Every row comes from one small tree of marks. The marks that hang from a mark follow it in brackets, in the order of their numbers. Every link used is in the known rows. Which tree was each row made from?
Known rows
j_116[j_480]: [-24.8  -2.0 -12.7  27.6 -71.8  -8.8 -10.1  12.2  29.6  18.2 -40.8  -7.8
  29.4 -11.5  21.1   2.4  21.6 -53.3 -40.3  65.2  47.2   2.7 -25.7  14.9
   1.5]
j_790[j_499]: [-34.4 -18.1   2.7  23.2 -43.9  14.1  18.6  23.3  39.8  28.8 -35.9  22.0
  47.0 -38.6  21.7 -34.4  23.9 -47.2 -17.4  34.9  35.5 -15.7 -16.2  14.8
 -15.8]
j_546[j_499[j_89 j_116 j_240[j_737]]]: [ -8.4 -46.4  52.8  41.2 -28.3  19.0  -5.3   9.3  56.7  42.2  -7.0  31.5
  30.8 -12.8  38.0 -10.0  59.3 -18.2  12.7  -9.1  53.0 -35.7 -15.0  13.8
 -41.7]
j_737[j_240[j_499[j_89]]]: [  7.7 -16.9   5.8  15.6 -47.0   8.2  13.9  18.9  21.7  42.8 -14.7 -21.5
  36.7 -36.4  22.4  -8.0  46.1 -35.7 -22.7  26.0  40.0 -17.6 -36.4  31.5
 -19.7]
j_180[j_131 j_499[j_546 j_609]]: [-24.2 -37.9  12.0   1.2 -27.8 -26.3  17.4  25.5  25.9  -8.1 -41.0  22.8
  24.4   3.3   5.3 -12.3  15.3 -41.6  -0.3  31.9   7.6  -8.0  22.2  23.0
  17.9]
j_540[j_180[j_499[j_546 j_609 j_790]]]: [ -1.8  -1.3   3.6  18.5   0.5 -27.2  10.0 -15.4  65.7 -21.0 -37.1  17.4
  32.7  -8.2  18.6  -4.6   3.1 -16.1 -12.2  29.0  22.7  -9.3   1.4   0.9
  -5.4]
j_790[j_499[j_546 j_609]]: [-53.6  -6.0  25.9  20.7 -35.3  -9.9  27.0  11.1  51.6  16.5 -37.1  23.0
  45.6 -27.6 -12.1 -29.3  11.9 -32.2   9.0  39.7  11.4 -11.8  -9.6 -11.7
  -2.7]
j_737[j_240]: [-12.6 -14.8 -10.0  30.2 -50.5  18.2  15.4  24.8  24.5  42.3 -12.6 -16.3
  50.3 -42.4  24.4  -4.9  32.0 -30.7 -47.8  36.2  38.9  -5.5 -30.0  22.1
 -37.0]
j_180[j_499[j_240] j_540]: [-23.5 -52.1   9.4  44.0 -47.1  -3.9  12.0  39.6  17.2  13.1 -28.6  20.1
  20.1  -3.5  25.9   2.5  59.7 -43.6  27.5   3.0  34.6 -27.0  12.6  13.3
  -5.5]
j_540[j_180]: [ -7.7 -14.7 -20.7  17.7 -10.6  13.0  -5.6  13.6  46.5  18.2 -28.4  10.7
  46.1 -28.4  33.4   0.8   8.8 -20.1 -38.0  40.6  52.1   4.7 -22.5  30.8
 -34.0]
j_180[j_131 j_499]: [ -3.4 -50.8 -11.4   2.2 -36.3  -3.2   9.2  39.1  13.3   3.4 -39.3  21.7
  25.9  -8.9  38.9 -16.2  28.6 -56.8 -27.1  26.7  32.0 -12.1  15.1  46.9
   2.7]
j_499[j_89 j_546 j_609]: [-42.9 -32.8  32.1  22.1 -14.5 -26.7  10.9  -6.6  33.6  14.6 -31.2   2.0
  24.0 -10.3 -15.2  -4.2   6.1 -24.5  16.5  36.0  22.8   1.6 -11.5 -18.9
  -7.5]
j_131[j_633]: [-25.4 -22.3 -10.6  26.9 -32.1  40.7  18.3  35.7   5.6  27.0 -27.9   0.5
  22.9 -38.9  20.4   2.8  59.3 -52.7 -37.4  48.1  56.9  -6.6 -44.7  26.5
 -37.0]
j_790[j_499[j_116[j_480] j_609]]: [-52.9  27.8   3.8  14.6 -41.3  -5.5   5.6  11.1  58.2  28.1 -19.9  30.0
  62.5 -10.2   8.9  -8.6  25.0 -35.3  10.6  32.4  17.5 -18.7   6.5 -21.2
 -10.1]
j_540[j_180[j_131[j_633] j_499[j_240]]]: [  6.4 -27.0 -21.2  -4.0   1.7  11.2 -12.1  34.6  32.5  13.5 -27.4  42.4
  28.6 -16.1  40.1   0.4  44.9 -29.3 -19.1  19.2  49.3 -25.5   4.6  38.3
 -38.1]
j_540[j_180[j_499[j_116 j_546 j_790]]]: [ 14.3  -4.5  15.5  29.4  11.4  -8.9   5.7   7.1  76.8 -16.6 -24.5  25.8
  38.1 -19.5  34.2  11.3  10.1 -19.1  -6.2   9.7  33.9 -14.9  -2.6   5.0
  -4.5]
j_240[j_499[j_116 j_609] j_737]: [-26.6  -6.2  32.5  23.1 -37.8   3.9   9.4  19.3  33.8  52.7 -13.8  -2.0
  40.4   5.3  -3.8   5.0  71.4 -16.0   8.3  17.2  16.2 -41.4 -37.2  47.7
  16.4]
j_737[j_240[j_499[j_116]]]: [  1.7   0.3   5.6  22.9 -44.8  18.4  18.7  40.7  37.8  46.0  -3.2 -17.5
  53.1 -37.0  22.8   9.3  54.6 -29.5 -18.5  14.7  31.9 -19.5 -35.4  33.3
 -18.1]
j_240[j_499 j_737]: [ -5.2 -31.9  27.4  28.6 -57.8   9.9   9.1  21.1  17.9  46.4 -34.3 -11.7
  21.3 -12.2   7.4 -14.4  67.0 -34.7 -22.3  37.1  37.4 -38.5 -57.1  76.3
  23.2]
j_499[j_546 j_790]: [ -9.3 -33.5  24.9  45.5 -27.9 -13.5  21.5   7.9  50.2  -2.3 -37.0  -7.8
  11.5 -34.2  -3.8  -1.2  -2.0 -35.0 -22.4  37.0  28.9   3.2 -35.9  -1.7
  11.2]
j_499[j_116[j_480]]: [-25.9   5.9  -0.3  32.5 -46.2   5.4  -9.2  31.8  47.7  26.0 -16.9   5.4
  45.5 -12.2  25.5  24.7  31.5 -41.7 -16.9  33.1  41.7  -4.5 -16.2   3.3
  -6.3]
j_546[j_499]: [ -9.6 -32.0  11.0  29.9 -55.2  23.3  25.5   7.7  44.8   6.2 -34.4   5.7
  30.7 -29.7  47.0 -23.6  28.6 -44.1 -33.7  40.8  51.8   7.4 -21.7  33.1
 -29.8]
j_546[j_499[j_89 j_240 j_609 j_790]]: [-16.0 -33.2  22.9  22.1 -31.6 -16.0  10.4 -26.8  56.7  12.5 -26.1  15.6
  16.3  -6.3  21.4 -24.5  23.3 -18.9   4.7   8.3  34.4 -12.7   1.5 -21.3
 -44.6]
j_540[j_180[j_131 j_499[j_546]]]: [ 10.4 -29.3  -3.6   2.8   0.9  -8.4  -2.8  21.3  46.5  -8.3 -36.1  32.7
  32.5 -16.8  33.1  -1.9   3.6 -27.9 -19.6  33.6  36.1  -3.9   7.0  40.6
  -2.6]
j_499[j_89 j_116 j_240[j_737] j_546]: [-24.7 -54.8  77.8  53.3  -4.0  -7.4 -20.5  31.5  54.6  56.8  -5.6  30.4
  26.3 -11.5  -9.4  16.3  54.0  -4.3  42.0 -18.3  36.7 -50.5 -27.9  -7.6
  -9.3]
j_240[j_499]: [ -8.2 -26.7   3.6  16.4 -55.4   7.0  18.2  35.9  29.0  26.6 -40.5 -12.2
  26.0 -22.4  15.7 -10.2  48.3 -49.3 -15.8  35.0  38.8 -12.0 -43.6  52.0
  11.2]
j_737[j_240[j_499[j_89 j_116 j_546]]]: [  7.3 -11.6  34.5  27.4 -29.3   5.8  15.8  28.5  43.4  39.1  -2.6 -13.1
  40.1 -38.1  11.4  10.4  44.7 -25.7   3.4  11.3  32.6 -20.5 -36.6  16.2
  -9.6]

Write each row's tree
[-23.9 -25.5  39.8  41.1 -32.0 -11.4 -43.3  17.8  42.6  64.7  -3.8  25.1
  30.8   8.2  11.0  17.9  61.1 -17.8  19.9  -2.0  48.4 -51.2 -16.1  -7.2
 -16.1] -> j_499[j_89 j_116[j_480] j_240[j_737]]
[-60.0 -30.9  32.1  30.6 -35.5 -29.3   5.3  30.1  53.0  31.4 -35.2  12.1
  33.3  -4.6 -32.0  -2.8  30.3 -12.9  21.0  19.0  13.6 -17.3 -15.7 -18.2
 -12.0] -> j_499[j_240 j_546 j_609]
[ -6.5 -30.3  45.1  46.9 -19.9 -24.1  10.5  35.4  72.7  -2.6 -28.4  26.2
  22.9  -7.2  11.7   5.5  43.7 -32.3  21.1 -19.5  20.7 -41.2  -1.6 -14.4
   8.8] -> j_180[j_499[j_116 j_240 j_546 j_790]]
[ 15.8 -28.0 -11.0  -4.4  20.1   0.8 -15.4  17.7  44.0   6.6 -14.5  42.0
  41.0 -10.9  54.7   7.7  14.4 -24.7  -3.6   6.9  44.1 -12.3  21.6  27.6
 -25.8] -> j_540[j_180[j_131 j_499[j_89 j_116]]]
[-36.9 -23.8  62.4  46.1 -26.9   3.1   0.0  41.2  69.9  50.4 -15.0  46.0
  47.6 -28.9  -6.1 -13.5  50.3 -18.2  29.4  -2.7  23.3 -53.4 -20.9  -0.6
  -3.6] -> j_790[j_499[j_116 j_240[j_737] j_546]]
[  6.4 -26.1 -10.8   1.1   6.1  -0.3 -20.3  41.5  57.1  16.8 -17.0  48.6
  45.8  -5.8  44.0   9.4  29.3 -16.7  -1.2  -2.8  38.3 -26.8  19.8  29.8
 -28.2] -> j_540[j_180[j_131 j_499[j_116 j_240]]]
[  4.2  -9.3  12.9  25.1 -32.2   3.4  18.7  29.4  50.3  20.5 -20.8  -7.1
  27.5 -20.6  18.2  12.1  42.0 -38.7  -2.5   8.8  30.1 -19.1 -35.0  26.0
  11.1] -> j_240[j_499[j_116 j_790]]
[-18.0 -27.8  13.0  43.6 -19.4  -1.5  -6.0  38.8  65.2  37.5  -9.1  19.7
  36.4 -17.5  11.9  18.5  36.1 -18.5   4.9 -20.6  31.8 -29.6 -14.0 -20.7
 -28.1] -> j_499[j_116 j_240 j_790]
[-16.8 -30.1  11.0  45.7 -27.6  13.8  22.7  39.1  22.6   4.0 -10.6  19.8
  34.3 -11.3  40.8  22.8  51.4 -45.2  29.7   1.2  33.9 -15.8  16.2  12.8
  -0.3] -> j_180[j_499[j_116] j_540]
[ -2.3 -37.6   1.6  46.6 -36.8  -5.3  27.9   8.0  16.0 -12.9 -26.8   5.3
  11.2 -12.0  34.0   3.7  30.9 -49.9   5.6  19.0  31.5 -10.2   9.5  11.4
   8.7] -> j_180[j_499[j_790] j_540]
[ 11.1 -28.3 -24.8  -3.6  -2.9   0.8  -7.1  20.2  37.9   0.0 -32.5  32.6
  38.0 -13.6  48.7  -6.5  11.6 -31.6 -29.9  32.0  41.4  -6.7  10.8  46.9
 -17.6] -> j_540[j_180[j_131 j_499]]
[-50.7 -45.8  26.9  23.2 -27.5 -21.7 -19.7  -4.0  22.2  64.9 -21.9  16.3
  28.5  11.3 -11.7 -13.3  52.8  -6.1  16.2   6.8  27.8 -45.2 -10.7  -2.9
 -31.1] -> j_499[j_89 j_240[j_737] j_609]
[-33.1 -38.3  32.3  47.0 -31.1  13.8 -18.2  51.1  47.2  68.2  -5.1  25.3
  46.2  -6.9   7.7  14.1  69.7 -10.4   6.1 -11.0  37.1 -49.8 -26.8  19.6
 -22.8] -> j_499[j_116 j_240[j_737]]
[ -2.9 -22.8  -6.0  16.7 -15.1  -5.4 -10.0  22.0  57.0   9.4 -36.8  28.6
  41.3 -10.4  39.3  -7.0  35.3 -24.3 -14.9  12.3  45.9 -26.0  -2.9  23.1
 -27.5] -> j_540[j_180[j_499[j_240]]]
[-34.3 -14.9  20.3  33.0 -23.3 -32.0  26.6 -10.7  51.0  -2.9 -35.4  -7.4
  20.2 -15.5 -22.8  -1.7  -6.2 -20.2  -8.9  38.6   6.7   4.2 -17.9 -22.9
   5.6] -> j_499[j_546 j_609 j_790]
[ -9.3 -55.0  37.6  46.7 -24.4 -12.7  22.4  12.1  13.7 -11.6 -28.3  14.7
   6.8 -14.6  22.5   4.0  32.2 -49.4  39.2  18.7  38.3  -9.7   9.0   4.3
  16.2] -> j_180[j_499[j_89 j_546] j_540]
[-19.2 -27.0  31.1  14.6 -39.7 -10.0   3.7  -9.1  12.0  50.4 -28.9  -7.6
  20.6   5.7  -5.0 -16.1  60.7 -22.6   2.9  30.9  26.3 -39.3 -38.2  46.4
  13.6] -> j_240[j_499[j_89 j_609] j_737]
[ 11.2 -37.1  23.2  21.0  -6.5 -15.1  14.8  34.3  49.1 -13.7 -22.5  28.3
  18.3 -13.9  22.3   8.2  11.6 -41.8   3.1   3.2  16.1 -16.2  16.6  12.0
  21.6] -> j_180[j_131 j_499[j_116 j_546 j_790]]
[ -5.0 -46.9 -13.9  16.9 -23.6  27.4  22.2  43.8 -21.7   4.3 -17.3  26.7
   7.7 -18.6  37.5  14.1  54.3 -60.2   5.6  31.3  42.0 -10.2  17.7  42.4
  -7.2] -> j_180[j_131[j_633] j_499 j_540]
[-46.4 -15.1  11.2  17.1  -1.5  -3.0   1.2   8.2  35.9  35.6  -4.4  13.2
  48.9  -3.8  12.9  15.1  27.2 -19.6  22.2   3.4  26.7  -8.1   4.7 -24.1
 -32.9] -> j_499[j_89 j_116 j_609]
[-27.9 -31.0  34.5  22.1 -23.8 -31.6  18.3  -1.8  34.2  -9.1 -42.1  11.8
  21.3   2.5   8.7 -17.2  29.3 -42.0  15.4  22.1  20.4 -17.4   6.5  -7.7
   7.9] -> j_180[j_499[j_89 j_546 j_609]]
[ 10.8 -17.6 -17.3  -2.2   9.1   6.8  -8.5  30.0  49.8   5.0 -18.0  39.8
  47.2 -13.1  50.7   9.2  18.1 -23.6 -15.1  14.4  37.9  -9.8  16.2  37.7
 -20.5] -> j_540[j_180[j_131 j_499[j_116]]]
[-15.9  -9.8   7.0  45.3 -44.5  -0.6   8.8  28.0  27.2  -0.6 -15.8  16.9
  31.8   1.2  39.9  29.1  49.3 -52.0  25.2  18.1  35.5 -14.1  18.1   6.1
  12.4] -> j_180[j_499[j_116[j_480]] j_540]
[-21.1 -21.7   8.0   1.0 -38.2 -14.3  14.9   5.4  22.3  28.3 -34.3  -9.7
  25.7  -3.5   4.2  -9.5  42.0 -38.4   8.2  28.7  28.8 -12.8 -23.7  22.7
   0.6] -> j_240[j_499[j_89 j_609]]
[-28.0 -13.0  26.2  15.5 -46.4 -17.9  27.5  21.8  40.4  15.5 -43.0 -12.5
  24.4 -10.4 -17.3  -4.5  37.4 -33.8   8.8  40.5  15.5  -7.8 -36.2  27.2
  24.7] -> j_240[j_499[j_546 j_609]]
[-36.7 -28.4  24.2  40.7 -34.9 -17.8  34.0  13.4  21.1 -12.8 -31.8   9.1
  21.6  -0.6   2.3   5.0  31.7 -38.8  36.8  27.1  12.8  -5.7  17.5   0.2
  19.0] -> j_180[j_499[j_546 j_609] j_540]
[-50.1  -2.7  15.6  17.6 -26.1 -31.5 -31.5  10.1  52.0  47.2  -8.6  24.0
  43.4  20.1  -0.2  22.3  42.6 -15.3  38.4   0.0  27.8 -29.4  10.7 -47.7
 -30.1] -> j_499[j_89 j_116[j_480] j_240 j_609]
[-38.5 -31.9  38.6  34.0 -41.5  -5.6   8.8  38.1  61.1  30.9 -38.3  35.8
  38.5 -33.6  -5.1 -29.9  29.5 -36.1  14.4  18.5  28.5 -32.1 -19.6  -5.1
  -7.2] -> j_790[j_499[j_240 j_546]]
[  1.8 -44.0  35.4  25.6 -43.5   3.7   1.0   5.2  11.6  48.1 -29.0  -8.8
  12.7 -10.7   9.4 -16.5  63.3 -34.2  -7.7  29.9  43.7 -40.7 -52.1  64.0
  17.8] -> j_240[j_499[j_89] j_737]
[-37.3 -15.5  24.5  27.0 -36.2  10.0  12.1  18.7  71.9  26.5 -14.4  26.6
  48.9  -5.7  24.2  -4.0  49.0 -14.9  13.8   0.3  31.2 -15.4   2.0  -5.8
 -46.9] -> j_546[j_499[j_116 j_240 j_609]]
[  3.3 -20.3 -34.4  -5.1   6.1  30.0  -7.0  25.9  21.9  22.3 -19.1  26.2
  34.5 -34.4  36.0   9.4  18.2 -26.2 -40.8  47.4  56.2   4.6 -16.6  44.1
 -43.1] -> j_540[j_180[j_131[j_633]]]
[-28.9 -41.8  40.0  26.9 -40.3  -3.4   1.7 -18.0  42.4  36.5 -23.6  20.6
  24.9   0.2  18.3 -29.9  49.8 -12.7   6.8  14.4  37.8 -28.5  -9.2   7.0
 -41.3] -> j_546[j_499[j_89 j_240[j_737] j_609]]
[ 17.6 -37.9   4.4   0.0  13.5 -12.9  -9.6   8.3  41.2  -7.9 -31.6  35.5
  24.4 -16.1  36.5  -4.6   1.3 -27.2  -7.6  27.8  42.0  -6.4  10.6  31.0
  -7.6] -> j_540[j_180[j_131 j_499[j_89 j_546]]]
[ 12.0 -19.3 -26.3  -5.9   4.5  17.3  -0.6  23.8  25.4   2.4 -28.8  34.6
  30.7 -20.2  48.0   0.2  32.3 -37.6 -32.5  35.9  50.8 -11.8   1.1  45.7
 -28.8] -> j_540[j_180[j_131[j_633] j_499]]
[ -7.8 -17.1   6.2   5.5 -29.9 -24.0  18.1 -13.1  29.7  16.4 -32.7 -13.7
  13.2  -5.6   2.2 -10.4  27.8 -33.6   4.1  23.0  22.8 -13.4 -23.9   7.1
   4.5] -> j_240[j_499[j_89 j_609 j_790]]
[-15.9 -12.7   5.9  25.3 -43.0   0.3  33.0 -23.9  55.2  -5.1 -32.9   1.1
  26.6 -17.1  27.7 -22.2  12.0 -28.3 -26.9  36.9  28.7   8.6  -8.1   1.0
 -29.5] -> j_546[j_499[j_609 j_790]]
[ 18.8 -11.0   0.2  19.8  16.8  -6.6  -4.1  -5.6  61.9  -6.2 -18.4  28.0
  35.1 -14.5  51.9   6.1  15.3 -22.2  -7.2   1.7  43.2 -18.8   6.9   2.1
 -24.8] -> j_540[j_180[j_499[j_89 j_116 j_790]]]
[-16.2 -61.5  19.0  39.9 -32.1 -10.8   3.0  23.4  11.9  15.9 -25.5  25.3
  13.1  -1.2  29.7   0.4  55.7 -43.6  41.0  -4.4  43.6 -30.6  19.0   1.1
 -10.8] -> j_180[j_499[j_89 j_240] j_540]
[-21.6  10.4  14.2   5.0 -37.3 -18.8  -2.4   7.8  41.5  29.0 -19.4  -3.0
  32.1   8.3   7.7  15.2  45.8 -35.0  25.1  24.8  27.4 -18.4 -15.7   2.5
   8.8] -> j_240[j_499[j_89 j_116[j_480] j_609]]
[ 17.7 -14.7   5.5  19.6 -41.5  -0.4  17.7   3.2  28.3  35.8 -13.7 -24.2
  28.1 -36.8  20.5  -7.3  34.6 -33.1 -25.9  21.7  35.1 -19.4 -35.0  20.0
 -15.9] -> j_737[j_240[j_499[j_89 j_790]]]
[ -5.5 -57.9 -12.6  18.2 -33.3   4.1  15.8  38.4  -6.1   2.7 -23.8  23.4
  17.4  -9.0  37.5   5.2  26.8 -51.8   9.2  26.1  31.3  -2.7  31.4  42.4
   7.8] -> j_180[j_131 j_499 j_540]
[ -6.4 -64.3  65.3  54.9 -14.6 -30.9 -13.2  -7.0  45.4  35.3 -25.2  13.2
  -3.9 -14.2 -17.6  -7.8  26.5 -11.3  11.9   1.8  33.9 -44.6 -35.3 -13.7
   1.4] -> j_499[j_89 j_240[j_737] j_546 j_790]
[-29.0  -1.5  34.6  19.3 -29.7  -9.6  23.9  34.0  56.1  20.3 -23.9  -1.9
  38.1  -8.9 -13.0  14.1  43.7 -25.7  27.8  17.7  12.5 -13.3 -29.1  15.7
  20.1] -> j_240[j_499[j_116 j_546 j_609]]
[-17.7 -49.5 -24.7  18.3 -19.7  41.8  14.7  45.6 -25.4  30.6  -8.2  17.9
  11.4 -35.2  20.2  25.5  35.5 -47.3  -4.2  46.1  49.0   9.4  -4.7  40.5
 -23.8] -> j_180[j_131[j_633] j_540]
[-16.7 -34.0   5.1  31.6 -18.9 -24.4  24.1 -21.3   9.7 -10.4 -23.2   8.0
   9.4   4.3  21.9   2.3  23.3 -37.8  31.3  12.2  20.4 -12.2  30.6 -19.5
  -0.2] -> j_180[j_499[j_89 j_609 j_790] j_540]
[-32.6 -41.9  26.2  30.9 -18.5 -34.3 -14.5 -25.8  31.8  50.1 -19.4  11.7
  14.9   9.9 -15.3 -13.3  34.3   0.0   9.7   0.3  20.2 -45.7 -10.3 -23.2
 -25.2] -> j_499[j_89 j_240[j_737] j_609 j_790]
[ -6.3 -36.5  -7.0  21.1  -8.5  35.0  19.9  56.0  -6.1  10.4   0.1  37.0
  20.1 -16.2  40.0  32.7  60.6 -53.2  25.1  10.3  39.1 -15.4  24.4  30.5
 -10.6] -> j_180[j_131[j_633] j_499[j_116] j_540]
[  4.2 -18.0  21.1  38.8 -31.5  21.8  26.6   2.1  68.7   0.9 -14.7  11.4
  32.1 -30.7  47.5  -2.2  21.1 -33.7 -19.2  14.6  42.7  -0.2 -13.5   7.7
 -29.6] -> j_546[j_499[j_116 j_790]]
[-13.8 -14.2  40.1  43.0 -60.1  11.2 -11.0  13.5  66.3  35.8 -14.1  24.3
  35.4  -4.2  33.6  -1.6  59.9 -24.9  -6.1  16.5  48.0 -32.5 -19.1  18.4
 -22.9] -> j_546[j_499[j_116[j_480] j_240[j_737]]]
[-24.3 -35.6 -15.1  -8.4 -32.1 -14.9  13.1  24.2  15.3   2.9 -37.2  21.4
  33.0   7.5  22.5 -16.2  25.5 -43.7 -13.7  29.9  15.2  -9.9  27.4  31.0
  -0.2] -> j_180[j_131 j_499[j_609]]
